Each row was made from one walk, in order. Every step used is in the known rows, and no mark comes twice. Write each row's walk.
In the rows, 128 means zero.
Known rows:
vofarav -> zede: [ 83  62 136 113 102 104 117 101 102 104  92 150 132 136 111 131  82 160
 150 120  98 138 105 149]
gole -> pode -> zede -> vofarav -> fuga: [130 121 124 134 103  61 116 111 196 135 121 138  95 129 128 104 145 157
 131 137 118  90 155 156]
gole -> pode -> fuga -> vofarav -> zede -> mezo: [139 176 100  78  91 174 113  79 168 139 193 122 106 112 118 128 169 119
 152 143 123 144 131 187]
dazo -> mezo -> zede -> vofarav -> fuga: [203 145 202 144  86  42 131 150 175  86 115 154  78 158 147  65 104 108
  92 130 128 112 171 151]
mezo -> fuga: [ 79  93 100 146 133  95 166 167  94  75 108 126 175 134 151 124 116 152
 136 113 105 134 133  82]
bupi -> gapa: [130  88 139 113  74  96 128 149  92 108  61 126 118 155 123 113  75 144
 156 137  92 137  72  84]
vofarav -> zede -> mezo -> bupi -> gapa: [181 131 214  92 104 162 119 162 152 133 114 129 162 107 127 134  86 109
 139 153 128 157  34 143]
pode -> zede -> mezo: [122 126 122 128 157 144  98 124  82 146 103 103 149 151 104 118 121 138
  96 107 144 114 114 104]
fuga -> pode -> gole: [127  71 108 141 154 118 111 147  94 180 129 159  97 140  49 136  99 143
 152 116 142 121 154 113]
vofarav -> fuga -> pode: [132  67 140 132  97 104 143 139  74 147 119 204 105 117  96 118 114 127
 129 157 132 112 120 102]
zede -> vofarav -> fuga -> pode: [171  70 172 122  89  62 157 141 134 150 111 183  85 107 107 116 134 136
 138 136 126 108 148  96]
fuga -> vofarav: [111  86  92 112  83  92 165 117 118 123 114 128  68 133 141 134  91 149
 139  98  92 131 138  95]
fuga -> vofarav -> zede -> mezo: [133 106 148  82 100 132 135  92 130 118 125 125 100 101 130 144 119 133
 134 121 108 135 125 157]
vofarav -> fuga: [114  69 121 129  85  86 159 142 105  93 114 168 104 123 133 113 102 128
 122 144  93 127 104 112]
zede -> mezo -> fuga: [110 117 111 132 164 133 167 160  95  80 133 115 203 118 149 120 137 113
 106 133 118 134 120  86]
pode -> gole: [107  70  88 137 140 102 130 149 121 129 122 120  92 146  82 134  84 143
 143  97 108 131 141 122]
mezo -> gole -> pode: [ 69 118  65 175 164 137 147  78 122 121 110 134 147 153 163 137  89  97
 116 160 110 131 109 110]
dazo -> mezo -> fuga -> vofarav -> zede: [113 141 190 127 120 102 118 147 129  86 125 155 110 127 135 119 113 155
 145 116 118 126 176 162]
gole -> pode -> zede -> mezo -> bupi -> gapa: [168 185 141 123 137 177  93 148 174 181 136 108 172 142 121 112 105 109
 122 165 159 124  56 134]
vofarav -> zede -> mezo -> gole: [113 122 167 143 181 167 123 102  90 105  88 116 163 122 149 155 118  91
 100 141 129 145  92 132]
zede -> mezo -> gole: [119 124 124 157 191 163 152 119  80 114  98 108 156 136 159 139 106  73
  80 135 126 141  95  73]
gole -> pode -> zede: [ 68 118  64 148 135 118  94  84 123 152 113 130 140 168 108 114 103 158
 130 135 125 104 127 137]
gole -> pode: [ 72  83  44 128 114 112 145  70 139 127 135 153 143 151 126 110  75 126
 134 158  93 127 110 131]
zede -> vofarav -> fuga: [152  74 153 119  77  48 174 145 164  95 106 141  81 109 142 109 120 138
 133 119  88 120 133 105]
pode -> fuga -> vofarav -> zede -> mezo -> bupi: [183 180 170  84  96 188 133 161 173 151 194 110 102  99 126 143 149 117
 134  86 148 161 104 148]
vofarav -> zede -> mezo: [116  90 146  97 131 141 120  93 105 112 117 134 157 116 109 133 100 121
 122 139 109 140  93 153]
fuga -> vofarav -> zede -> mezo -> gole -> pode: [113 155 118 131 155 168 129  57 155 128 136 120 124 103 172 161 130  84
 118 171 121 135 125 179]
vofarav -> zede -> mezo -> fuga -> pode -> gole: [141 114 165 131 196 150 102 173 107 141 150 147 175  89  63 154 169 133
 148 138 168 128 165 166]

Write each row's walk:
[203 107 174 140  73  39 140 150 145 126 104 166  95 126 141 100 144 130
 119 137 152 107 175 127] : mezo -> zede -> vofarav -> fuga -> pode
[193 146 191 141 158 175 110 182 112 206 161 170 142 105  94 127 143 106
  88 139 199 104 100 113] : vofarav -> fuga -> pode -> zede -> mezo -> bupi
[132 169 131 130 153 127 127 174 106 114 123  79 143 118 152 139 179 155
 113  91 151 112 171 103] : pode -> zede -> mezo -> fuga -> vofarav
[111 121  96 135 126  76 105  86 183 154 105 107 117 157 119 112 119 171
 134 111 120 100 160 134] : gole -> pode -> zede -> vofarav
[ 92 136 117 149 185 179 116  53 134 118 123 134 176 119 150 147 117  73
 106 186 123 137  95 173] : vofarav -> zede -> mezo -> gole -> pode
[136 137  97 105  66 122 143 150 114 129 142 108  60 148 123 123 138 152
 156  73 113 146 142  88] : pode -> fuga -> vofarav
[114 152  49 108  72 132 136 100 158 145 181 123  77 146 125 113 141 138
 159 115 110 141 143 126] : gole -> pode -> fuga -> vofarav
[126 133 140  93  58 123 113 134 121 118 133 119  64 130 114 138 149 174
 173  79 112 149 139 147] : pode -> fuga -> vofarav -> zede
[161 106 124 135  86  37 148 129 166  91  84 100 116 160 168 105 107 146
 117  90 117 127 164 117] : mezo -> zede -> vofarav
[ 93 104 143 118  94  87 146 151 127  71 110 130 124 101 163 150 141 180
 165 100 104 135 162 150] : mezo -> fuga -> vofarav -> zede
[ 94 134  48 125  99 141 124 103 133 135 166 134 133 163 108 102 124 128
 149 136 112 143 113 122] : gole -> pode -> fuga
[139 158 161 181 220 186  82 129  38 193  84 118 156 147 107 148 144 108
  83 129 197 106 129  73] : fuga -> pode -> zede -> mezo -> gole
[154 191 174 122 139 186 115 136 108 124 134  87  96 117 150 160 178 105
 123 101 145 159 129 130] : pode -> fuga -> vofarav -> zede -> mezo -> gole
[112 183  80 132 156 140 123 127 150 128 159  95 159 120 155 129 179 141
 121 136 147 102 170 141] : gole -> pode -> zede -> mezo -> fuga -> vofarav
[117 190 121 142 172 206  98  89 127 127 156 114 168 134 133 138 165  81
 117 162 146 152  97 165] : vofarav -> zede -> mezo -> gole -> pode -> fuga
[ 94 166  81 150 188 149 110 130 129 118 146 106 216 133 135 115 164 131
 107 152 151 105 142 137] : gole -> pode -> zede -> mezo -> fuga
[119 147 147 139 130 100 151 164 119  99 139 142 104 144 143 102 102 135
 127 111 116 122 175 104] : dazo -> mezo -> fuga -> vofarav
[127 156 144 181 152  85 120 120 177 130  93 116 100 132 168 131 163 129
 108 140 134  97 155 139] : mezo -> gole -> pode -> zede -> vofarav -> fuga
[101 125 137 170 167 113  94 178  52 153  92 143 179 146 102 131 154 185
 135 105 176 101 165  82] : mezo -> fuga -> pode -> zede
[183  70 168 132 120  61 139 173 163 165 134 166  51 102  65 129 145 139
 152 121 133 105 180 129] : zede -> vofarav -> fuga -> pode -> gole
[101  83 138  98  70  92 131 102 125 111 103 138  76 119 133 148  99 168
 163 102  94 134 137 154] : fuga -> vofarav -> zede
[148 118 122 118 150 164 168 145 143 147 161 127 163 121 131 123  77  85
  91 123 130 148  67  91] : zede -> mezo -> bupi
[143 211  78 139 152 196 141 105 145 146 179  89 107 133 163 136 174  68
 113 141 142 144 133 111] : zede -> mezo -> gole -> pode -> fuga -> vofarav
[160 159 150  75  86 163 112 126 125 129 157 107  91 114 111 136 167 132
 145  98 126 150 130 149] : pode -> fuga -> vofarav -> zede -> mezo
[100 142  77 159 192 178 150  71 126 130 136 120 173 135 163 130 109  58
  88 183 123 133  99 114] : zede -> mezo -> gole -> pode
[104 115 152 117 153 133 135 144 105  69 120 127 207 101 139 136 147 133
 125 136 121 138 119 148] : vofarav -> zede -> mezo -> fuga
[129 163  94 137 174 180 110 112 175 185 176 121 180 137 118 118 102 102
  93 140 162 117  91 141] : gole -> pode -> zede -> mezo -> bupi
[143 117 123 145 206 149 130 190  95 149 162 135 173 106  75 138 162 115
 127 134 166 122 170 106] : zede -> mezo -> fuga -> pode -> gole
[105 182 113 142 111 160 110  95 152 128 143 115  85 136 157 157 162 128
 158 126 128 148 142 169] : mezo -> gole -> pode -> fuga -> vofarav -> zede
[199 149 214  74  70 151 130 161 176 142 125 116 105  96 145 146 104 117
 154 134 125 152  64 151] : fuga -> vofarav -> zede -> mezo -> bupi -> gapa
[111 150 129 148 182 138 113 175  85 106 106  90 199 136 132 125 162 146
  99 106 153 112 137  97] : pode -> zede -> mezo -> fuga
[107 150  91  96  62 134 109  89 166 132 166 135  80 130 118 132 148 155
 179 123 112 139 144 184] : gole -> pode -> fuga -> vofarav -> zede
